Each row was made from one walk, in order. Every step used is in the known rows, and no mark comes twice. Write each row's walk.
Known rows
sebas/tase: [-1.86  1.05 -0.99 -3.36  0.63  1.61  1.08  1.75  0.44 -3.22 -0.42  0.28
  1.32  1.17  1.12 -0.51  3.11 -3.10  0.34  0.49 -2.47 -0.87 -0.40  1.12]
tase/suzor/vefana/zedek: [-0.57  0.31 -1.31 -1.58  0.43  0.94  0.38  0.16  7.44 -1.73  1.69 -0.10
  1.78  1.20  0.55  0.15  1.23 -1.54 -1.49 -0.85 -2.43  1.72  1.40  0.00]
sebas/vefana: [-0.86  2.20 -1.50 -2.91  1.47  1.72  1.28 -1.34  0.29 -1.00  0.95  0.92
  0.70 -0.51  0.51 -0.02  3.12 -2.87  1.04  0.34 -0.02 -2.53  1.12 -3.25]
zedek/vefana/sebas/tase: [-0.05  0.74 -0.95 -2.48  1.22  1.47  1.09  0.51 -2.15 -5.92  0.81  0.31
  1.10  0.96  0.89 -0.12  3.46 -2.48 -0.39 -1.70 -1.82 -1.83  0.60  0.80]
sebas/vefana/suzor: [-1.42  2.59 -0.88 -2.33  2.43  2.12  1.28 -1.18 -0.88  1.54  1.93  1.08
  1.04  0.64  0.50  1.55  1.12 -2.21 -3.23  0.29 -1.98 -1.81  0.33 -3.26]
tavi/zedek/vefana/suzor/tase/sebas: [-3.67  1.06 -0.39 -4.85  3.10  1.75  0.12  2.53  0.27 -3.36  3.23  1.45
  0.65  3.01  1.63  2.22  1.70 -2.75  0.91 -0.13 -1.00  0.54  2.07 -3.42]
sebas/vefana/zedek/tase/suzor: [-2.09 -0.71 -2.20 -3.30  0.68  3.09  0.45 -0.52  3.32  0.19  1.85 -0.10
  1.59  2.90 -0.96 -1.00  4.63 -1.31  2.70 -0.13 -0.66  0.06  3.74 -2.07]
suzor/tase/sebas: [-3.95 -0.64 -0.55 -5.31  2.55  0.83  0.16  3.51  1.30 -3.68  1.91  1.31
  1.06  1.43  2.52  0.44  3.77 -3.86  3.72  0.02  0.89 -0.41  2.00 -2.11]
suzor/tase/sebas/vefana: [-2.52  1.05 -0.86 -4.87  2.47  1.46  0.62  0.94  1.43 -3.02  1.58  2.27
  0.73 -0.23  2.47  0.63  4.54 -3.69  2.98  0.07  1.82 -2.99  1.45 -4.28]
sebas/vefana/zedek/tase: [-1.35 -0.54 -2.99 -3.43  1.28  2.44  0.49 -0.56  0.57  0.19  0.91  0.55
  1.60  2.27  0.52 -1.56  2.92 -1.67  1.95 -0.92 -2.60 -1.31  2.57 -1.84]
zedek/tase: [-2.79 -2.02 -1.93 -3.57  1.78  2.44  0.29  1.26 -2.23  0.92  0.39 -0.61
  1.30  3.27 -0.17 -1.65  2.94 -2.01  4.10  0.10 -2.79  0.44  3.34 -0.41]
vefana/suzor/tase: [-4.14  0.38 -0.51 -4.26  1.95  1.76  0.17  2.23  0.42  1.21  1.94  1.57
  1.41  2.08  1.65  1.60  0.46 -2.38 -2.15 -0.92 -1.84  1.36  0.31 -1.75]
tavi/zedek/tase: [-3.11 -0.52 -1.66 -4.25  1.85  2.98  0.39  1.19 -2.02 -0.46  1.10 -0.71
  0.67  5.12  0.10 -1.19  2.29 -2.03  5.12  0.58 -4.39  0.98  2.98 -1.03]
zedek/tase/suzor: [-3.25 -2.06 -1.28 -3.36  1.11  3.11  0.27  1.13  1.08  0.56  1.27 -0.99
  1.34  3.64 -1.62 -1.21  4.74 -1.55  4.74  0.79 -0.76  1.39  4.54 -0.90]
tavi/sebas/vefana: [-0.02  3.62 -2.37 -3.12  2.39  1.59  1.53 -2.45  0.20 -3.20  0.01  0.41
  0.15 -1.11  0.92  0.06  2.88 -3.58  1.77  0.14  0.15 -4.23  2.02 -3.32]
tavi/sebas: [-0.93  2.49 -2.37 -3.15  2.37  0.94  1.35 -0.87 -0.06 -3.87  0.10 -0.91
  0.47  0.45  0.64 -0.15  1.58 -3.74  1.86  0.02 -1.20 -2.04  2.92 -0.86]
suzor/tase: [-3.71 -0.06 -1.02 -4.63  1.08  1.40  0.10  2.31  1.32 -0.56  1.10  1.28
  1.21  1.37  1.75  0.09  1.79 -2.93  0.95 -0.88 -0.51  1.22  0.93 -1.16]
suzor/tase/zedek: [-4.28  2.02 -1.70 -4.26  0.34  1.70  0.53  2.17  2.89 -2.60  2.31  1.98
  1.71  2.11  2.62  1.46  0.99 -3.52  1.98  0.26 -1.20  2.07  1.72 -2.55]
vefana/zedek/tase: [-1.93 -1.38 -2.86 -3.55  1.06  2.01  0.29  0.66  0.40  0.04  1.14 -0.20
  1.82  3.53  0.20 -1.66  2.10 -1.65  1.99 -0.92 -3.51  0.31  2.64 -0.26]
suzor/vefana: [-1.19 -0.11 -0.18 -1.27  1.87  0.88  0.46  0.97  2.91 -1.20 -0.02 -0.36
  0.92  0.15  1.11  0.04  1.12 -2.20  0.42  0.08 -2.66  1.52  1.32  0.44]
tase/suzor: [-2.53  0.24 -0.77 -2.83  0.62  2.01  0.76  0.57  2.81 -1.09  1.93 -0.63
  1.24  1.99 -1.51  0.01  3.80 -2.24  2.16  0.95  0.13  1.25  3.15 -1.28]

Write each row's walk
[-2.17  3.96 -2.33 -3.40  0.68  1.74  1.58  0.88  2.24 -6.47  0.28  0.47
  1.35  1.63  2.35  0.98  1.89 -4.19  1.95  0.97 -2.20 -1.07  1.52 -0.63] => tavi/sebas/tase/zedek
[ 0.40  0.40 -1.34 -1.82  2.18  1.04  0.97 -0.90 -3.29 -4.49  2.91  0.10
  0.82  0.81 -0.17 -0.11  2.30 -2.11 -0.08 -2.08 -0.83 -0.95  2.81 -1.08] => zedek/vefana/sebas
[-0.13 -1.01 -0.11 -1.45  2.61  0.36  0.64  0.71 -0.23 -3.94  1.46 -0.08
  0.97  0.35  2.38 -0.27  2.53 -2.70  0.50 -1.80 -2.11 -0.80  1.28  0.81] => suzor/vefana/sebas
[-2.13  0.82 -1.37 -4.52  2.92  2.48  0.83  0.26 -0.74 -2.83  1.37  0.95
  0.40  2.02  1.44 -0.40  4.99 -3.04  5.66  1.00 -0.48 -3.21  2.61 -4.12] => tavi/zedek/tase/sebas/vefana
[-3.99  3.17 -1.40 -3.88  1.24  2.31  0.72  1.10  2.18 -1.21  2.73  2.65
  1.70  1.87  2.93  2.85  0.48 -3.08 -0.61  0.09 -1.39  0.76  1.03 -3.92] => sebas/vefana/suzor/tase/zedek
[-4.60  2.34 -1.31 -3.83  1.02  1.99  0.58  2.10  2.15 -1.10  2.86  2.12
  1.80  2.73  2.63  2.62 -0.08 -3.10 -0.58  0.15 -2.17  2.13  1.28 -2.85] => vefana/suzor/tase/zedek
[ 0.70  3.62 -3.37 -2.96  1.22  1.01  1.44 -2.53  3.43 -3.43  1.23  0.79
  1.06 -0.34  1.34 -0.16  1.55 -3.02 -1.22 -1.26 -1.12 -3.42  1.14 -2.62] => tavi/sebas/vefana/zedek
[-1.59 -0.54  0.25 -1.25  1.33  1.52  0.28  0.94  5.21 -0.95  0.69 -0.73
  1.01  0.87  0.05  0.29  2.49 -1.73  1.22  0.49 -1.38  2.33  2.35  0.13] => tase/suzor/vefana
[-1.70 -0.23 -0.27 -3.13  0.64  1.99  0.98  1.42  1.67 -4.27  1.33 -0.22
  1.36  1.86  0.27 -0.19  5.68 -2.66  1.45 -0.29 -0.29 -0.92  1.48  0.76] => vefana/sebas/tase/suzor
[-3.24 -2.09 -1.32 -4.27  3.16  1.62  0.40  2.69 -1.48 -2.64  1.31 -0.13
  1.11  2.88  1.06 -1.16  4.70 -3.09  6.03  0.94 -0.95 -1.03  3.93 -1.53] => zedek/tase/sebas
[-1.09  2.09 -1.08 -1.44  2.35  2.16  0.85 -0.95 -1.88  0.55  2.65  0.14
  1.13  1.85 -1.51  2.14 -0.76 -1.13 -4.17 -0.25 -2.74  1.22  2.05 -2.33] => zedek/vefana/suzor
[-0.41 -0.40  0.00 -2.23  1.57  0.93  0.82  1.84  0.36 -5.69 -0.33  0.27
  1.18  0.47  2.98 -0.29  3.68 -2.96 -0.13 -1.38 -2.89 -1.70 -0.80  2.40] => suzor/vefana/sebas/tase
[-4.23 -0.13 -0.24 -4.88  3.11  1.12  0.21  3.43  0.56 -2.23  2.51  1.56
  1.25  2.02  2.55  1.52  2.66 -3.39  0.92  0.02 -0.21 -0.29  1.51 -2.55] => vefana/suzor/tase/sebas
[-1.57 -0.37  0.34 -1.58  0.93  1.81  0.39  1.71  5.56 -2.35 -0.45 -0.57
  1.19  0.81  0.60  0.21  3.30 -1.81  0.85  0.35 -1.69  1.48  1.12  1.26] => sebas/tase/suzor/vefana
[-1.28  3.22 -2.22 -1.64  0.62  2.02  0.95 -0.90  0.72 -3.22  2.78  0.58
  1.23  1.55 -1.01  1.61  0.01 -2.03  0.35  0.30 -1.39  2.02  3.82 -3.03] => tase/zedek/vefana
[-1.02  0.03 -0.59 -2.55  0.60  2.29  0.86  0.58  1.15 -4.75  1.76 -0.32
  1.19  1.80 -0.77  0.16  5.15 -1.97  1.03 -0.71 -0.01 -0.34  2.22  0.11] => zedek/vefana/sebas/tase/suzor
[-1.91 -0.03 -1.45 -4.06  2.96  2.14  0.71  0.34 -1.09 -2.16  0.96  1.00
  0.79  0.85  1.24 -0.61  5.37 -3.03  4.98  0.87  0.40 -3.40  2.95 -3.79] => zedek/tase/sebas/vefana
[-1.26  1.67 -2.25 -4.36  1.31  0.90  0.61  0.21  4.40 -3.17  2.39  2.30
  1.45  0.19  2.55  0.42  2.98 -3.09  0.03 -1.17  0.16 -2.40  0.53 -3.50] => suzor/tase/sebas/vefana/zedek
[-1.02 -2.89 -0.15 -1.72  2.48  1.59  0.21  0.96  0.27 -2.93  1.41 -0.57
  1.11  1.83  1.40 -0.69  4.26 -1.83  2.76 -1.66 -1.68  0.05  3.07  0.75] => zedek/tase/suzor/vefana/sebas
[-1.19  3.23 -2.02 -2.01  0.23  2.34  1.06 -0.18  0.96 -4.68  1.73  0.65
  1.31  1.61 -0.43  1.49  0.77 -2.13 -0.09  0.32 -1.88  1.31  2.40 -1.90] => sebas/tase/zedek/vefana
[-1.04  2.11 -1.85 -3.46  1.45  1.48  1.46  0.64  0.57 -5.43 -1.38 -0.37
  0.72  0.58  1.44 -0.31  2.95 -3.75  1.16  0.03 -2.17 -2.70  0.59  1.09] => tavi/sebas/tase
[-2.37  2.56 -2.09 -2.93  0.66  2.23  0.36  0.12  1.36 -2.89  2.81  1.40
  1.28  1.85 -0.11  1.92 -0.10 -2.02  0.38 -0.63 -0.71  2.76  3.30 -3.32] => suzor/tase/zedek/vefana
[-0.76  2.88 -1.68 -2.40  1.28  2.24  0.70 -1.06 -0.39 -2.93  2.58 -0.33
  0.17  2.89 -1.72  0.84  0.19 -1.48  0.53  0.12 -2.60  1.78  2.74 -2.60] => tavi/zedek/vefana
